Known rows, with every step that occurs:
x > c > v > p: [ 4.51 -0.99  2.91  0.30 -2.85 -1.95  2.09 -2.53 -0.49  0.13  0.02 -0.35
 -0.46  0.03 -0.05  0.87 -0.44 -1.39 -0.81]
f > x: [ 0.30  2.21 -1.80 -1.28 -0.73 -1.84 -3.39  1.37 -0.12 -1.70 -1.57 -1.35
  3.35 -1.64 -0.31 -0.61 -0.48 -0.41 -0.13]
d > e > p > x: [-0.72  0.53 -6.83  1.69 -0.46  1.08 -4.69  2.08  1.61 -0.81  3.00 -0.38
  1.72 -0.66  0.00 -1.05  0.59  0.74 -0.27]
f > x > c: [ 4.92  3.08 -4.23 -1.46 -0.97 -0.75 -2.83 -1.38 -0.48 -2.42 -1.63 -1.15
  1.92 -2.40 -0.07  0.24  0.46 -2.01 -0.43]
x > d > e > c: [-1.86  0.87 -6.02 -1.18  1.48  2.59 -0.69  0.15 -0.78 -1.23 -3.11  1.47
 -0.76  0.52  0.66  0.44  3.53  0.23  1.14]
f > e > c > v > p > x: [-6.00  5.01  4.73  0.14  5.07  1.54  1.64 -0.72  0.05  1.59  0.79 -1.36
  0.58 -0.83  0.30  0.07 -2.67 -0.81 -0.31]
v > p: [-0.39 -1.43  3.79  1.54 -4.01 -1.61 -1.29  0.49 -0.77 -1.49  0.34 -0.44
  1.39  0.44  0.61  0.10  0.28 -0.06 -0.27]
d > v: [ 1.53 -1.84 -1.20  0.71 -2.41 -1.44 -2.41 -0.68 -0.88  0.25 -2.14  1.13
  1.69  0.36 -0.74  0.20  0.81  0.65 -0.03]
c > v > p > x > d > e: [-1.40 -3.28 -1.20  2.51  2.10  4.27  4.75 -0.11  0.93  0.23  1.40 -0.55
 -4.14 -0.09 -0.40 -0.87 -0.59  1.84  0.49]
e > p > v: [ 1.09  0.22  2.80 -1.95 -1.03 -3.60 -0.63  1.57  1.78 -0.01  1.34  3.92
  1.57  1.02  0.31  0.65 -1.86 -1.59 -0.64]
d > v > p > e > c: [ 1.74 -0.48  6.13  1.11 -0.34 -0.92 -1.04 -0.55 -2.86  0.67  0.53 -1.67
 -2.59  0.79  0.73  0.39 -0.23  1.34  0.55]
x > c > v > p > e: [ 5.54 -2.61  5.78  0.13 -0.69 -1.32  2.60 -1.32 -0.11  0.39  2.28 -3.00
 -2.48 -0.36 -0.08  0.11 -1.33 -1.28 -0.43]
d > e: [ 0.84 -1.16 -5.02  1.05 -1.94  0.27 -4.72  1.47 -0.46 -1.30 -1.03 -1.36
  1.77  0.62 -0.18  0.12  1.90  0.51  0.16]
c > v > p > e: [ 1.28 -3.43  8.47  0.44 -0.81 -1.51  2.03  1.66 -0.10  1.18  2.27 -3.32
 -0.76  0.61 -0.37 -0.47 -2.53  0.52 -0.10]
v > p > x > c: [-0.14  0.37 -0.60  2.23 -1.70  1.33  0.61 -3.46  0.32 -2.18  1.85 -1.12
 -0.64 -1.52  1.00 -0.29  0.12 -2.81 -0.54]
d > v > p: [ 2.86 -2.45  3.15  2.87 -3.97 -1.17 -1.23 -0.56 -1.96  0.04 -0.43  0.75
 -1.11  0.70 -0.05  0.46  0.40  1.83 -0.13]
x > d > v: [ 0.75 -3.45 -2.31 -0.30 -0.70  1.16  1.81 -0.74 -0.37  0.06 -2.63  3.82
 -1.43 -0.23 -0.68 -0.09  2.18  0.88  0.68]
c > v: [-1.11 -1.23  1.10 -1.83 -1.21 -2.88  0.61  0.33  1.07  1.05 -1.83 -0.46
  3.80  0.66 -1.10 -0.09 -1.07 -1.18 -0.44]
e > p: [ 0.01  0.27 -2.24 -1.07 -3.52 -2.98 -3.66  2.21  1.22 -0.51  0.64  1.90
  3.94 -0.34  0.13 -0.27  0.96 -0.57 -0.46]
d > e > c > v: [-0.76  1.83 -2.62 -1.37  0.62 -1.27 -1.81  0.35 -0.85  1.22 -2.77 -1.42
  2.16  1.73 -0.44  0.82 -0.03  0.51  0.02]
v > p > x > d > e: [-1.94 -2.82 -2.73  3.54  0.89  5.04  1.95  0.00  0.27 -1.94  1.92 -0.07
 -4.02 -0.51  0.70 -0.90  1.47  1.48  0.70]
p > e > c: [-3.43  1.36  1.80 -2.47  1.48 -1.12 -1.85  0.57 -0.28 -0.41 -0.39 -2.85
  2.48  0.18  0.57 -0.32  0.50 -2.00  0.55]
v > p > e: [ 0.53 -2.77  6.38  1.58 -1.56 -0.60 -0.59  1.64 -0.47 -1.08  2.86 -3.14
 -0.64  0.05  0.64 -0.61 -0.45  0.21  0.19]
x > d > v > p > e > c: [ 0.96 -1.87  4.83  0.44  1.53  1.90  3.15 -0.79 -2.27  0.44 -0.01  0.98
 -5.47  0.23  0.81  0.17  1.32  1.71  1.23]

Rows:
[ 4.14  0.78 -7.51  0.36  0.16  0.75 -1.63 -1.22  1.63  0.56  2.30  0.01
 -0.14 -1.01 -0.65 -0.21 -0.48 -0.35 -0.78]
d > e > p > x > c > v
[ 3.90 -0.61 -0.80 -0.19 -0.66 -1.46 -3.10  2.43  0.69 -0.17  1.74  2.66
 -0.36  1.78  0.17  0.94 -1.10  0.77 -0.43]
d > e > p > v
[-1.91  4.44  5.91 -0.49  2.87 -0.77  0.28  0.50 -1.26  1.70 -0.93 -0.41
  0.73  0.19  0.28  1.13 -1.15 -0.01 -0.28]
f > e > c > v > p
[ 0.37  1.12  1.62  0.89 -0.66 -1.31 -0.77  0.15 -1.89  1.04 -1.15 -1.99
 -0.43  2.03  0.19  1.12 -0.22  1.81  0.05]
d > e > c > v > p
[-1.78  1.73  5.33 -1.20 -1.11 -2.83  1.51 -0.72 -1.11  1.25 -1.66 -0.41
  1.34  1.54  0.41  0.82 -1.26 -0.40 -0.18]
e > c > v > p
[ 0.27 -1.77  5.48  0.54 -2.66 -2.43  1.54  0.36 -0.03  0.78 -0.04 -0.84
  1.08  0.98 -0.39  0.10 -1.58  0.24 -0.53]
c > v > p
[ 1.33  4.44 -3.75 -0.76  3.49  1.22 -0.35 -1.01  2.44  1.45  2.65  1.43
  1.03 -2.81 -0.66 -0.09 -1.05 -2.03 -1.11]
f > e > p > x > c > v
[ 0.31 -0.39  0.29 -0.18  1.19  1.43  3.24  0.05 -1.45  0.62 -1.61  0.80
 -3.50  1.41  0.32  0.91  1.08  2.12  0.83]
x > d > e > c > v > p
[ 4.81  0.71 -7.51 -0.54  0.00  1.96 -2.99  3.70  0.23 -1.55  0.36  1.99
 -1.56 -1.90 -0.25 -0.54  1.84  2.98  0.66]
f > x > d > e > p
[-3.87 -0.90  4.23  1.32 -0.05 -0.55  2.70 -0.68  1.32  0.69  1.78 -1.58
  0.58  0.02 -0.42 -0.88 -2.73 -0.80 -0.63]
c > v > p > x
[-0.78  0.88 -3.08 -1.28  1.05  0.10  2.34 -3.46  2.05  0.25 -0.06 -1.02
  1.82 -1.29 -0.90 -0.47 -1.32 -3.73 -0.81]
p > x > c > v
[ 3.08  0.13 -1.45 -2.11 -1.27 -2.42  1.13 -2.50  0.71  0.25 -1.71 -0.10
  2.37 -0.20 -0.90  0.58 -0.02 -2.70 -0.70]
x > c > v
[-3.31  5.34  1.31 -2.72  4.35 -0.86 -1.05  0.37 -0.15  2.03 -2.74  0.13
  3.63 -0.06 -0.45  0.96 -0.79 -1.29 -0.22]
f > e > c > v
[-4.53  1.05 -3.26  1.92  2.68  5.02  1.64 -0.93 -0.64 -1.63  0.29  0.02
 -3.80 -0.13  1.43 -0.32  1.73  0.69  0.99]
v > p > x > d > e > c
[-3.43  2.81  1.33 -3.57  0.28 -3.24  0.61 -0.60  0.24  1.54 -3.18 -0.15
  4.03  1.09 -0.45  0.56 -0.92 -1.69 -0.16]
e > c > v
[-5.44  1.24 -5.41 -1.45  5.17  3.81  3.64 -1.13  1.14  0.89 -1.79  0.26
 -1.06  0.13 -0.30 -0.41  0.22 -0.09  0.77]
p > x > d > e > c > v
[ 2.85 -0.51 -5.78  0.76 -3.05 -0.99 -5.86  3.06  0.25 -0.75  0.97  0.55
  1.85  0.32 -0.04 -0.04  2.00  1.66 -0.15]
d > e > p
[-5.80  2.58  4.52 -0.33  1.55 -0.72  2.87 -1.86  0.29  1.10  0.27 -1.45
  1.31  0.44  0.38 -0.28 -2.52 -1.33 -0.31]
e > c > v > p > x
[ 3.66 -4.21  6.28  2.76 -2.24 -0.36 -0.77  0.45 -1.90  0.38  2.00 -1.86
 -2.96  0.37  0.07 -0.23 -0.35  2.13  0.27]
d > v > p > e
[-4.38 -0.39 -4.50 -1.06  0.80  1.99  2.02  0.72  3.14 -0.90  1.62  3.78
  0.62 -1.78  0.21 -1.57  1.24 -1.30  0.11]
e > p > x > d
[-0.21  0.92 -3.06 -2.11  0.94  1.52  1.27  1.05  0.62 -1.97 -2.25  1.20
  0.38 -2.11 -0.19 -0.72  0.83 -0.19  0.55]
f > x > d
[-3.13  1.99  0.47  1.77  1.73  1.26  0.59 -0.93 -0.60  0.95  0.52 -2.62
 -0.67  1.09  0.29  0.04 -1.65  0.81 -0.10]
d > e > c > v > p > x
[ 3.28 -2.01 -1.93 -1.08  0.94  1.29  1.25  2.13  1.28 -0.53  0.91  4.96
 -3.36  1.08  0.33  0.73  0.55  0.91  0.32]
x > d > e > p > v
[-1.55  2.29 -4.83 -0.48 -0.28 -0.16 -4.99  0.40 -1.40 -0.83 -2.38 -1.28
  2.24  1.12  0.53  0.75  2.08 -0.08  0.46]
d > e > c
[ 3.28 -5.79  4.77  2.02 -0.31  2.17  3.27  0.20 -1.33  0.07  1.41  0.85
 -5.92 -0.28  0.01 -0.53  1.10  2.47  0.97]
x > d > v > p > e
[-0.98 -1.93 -4.71  0.21  0.47  2.14  1.54 -0.45  1.71  0.40  1.01  5.04
 -1.50 -1.66 -0.50 -1.29  1.23  0.81  0.17]
e > p > x > d > v
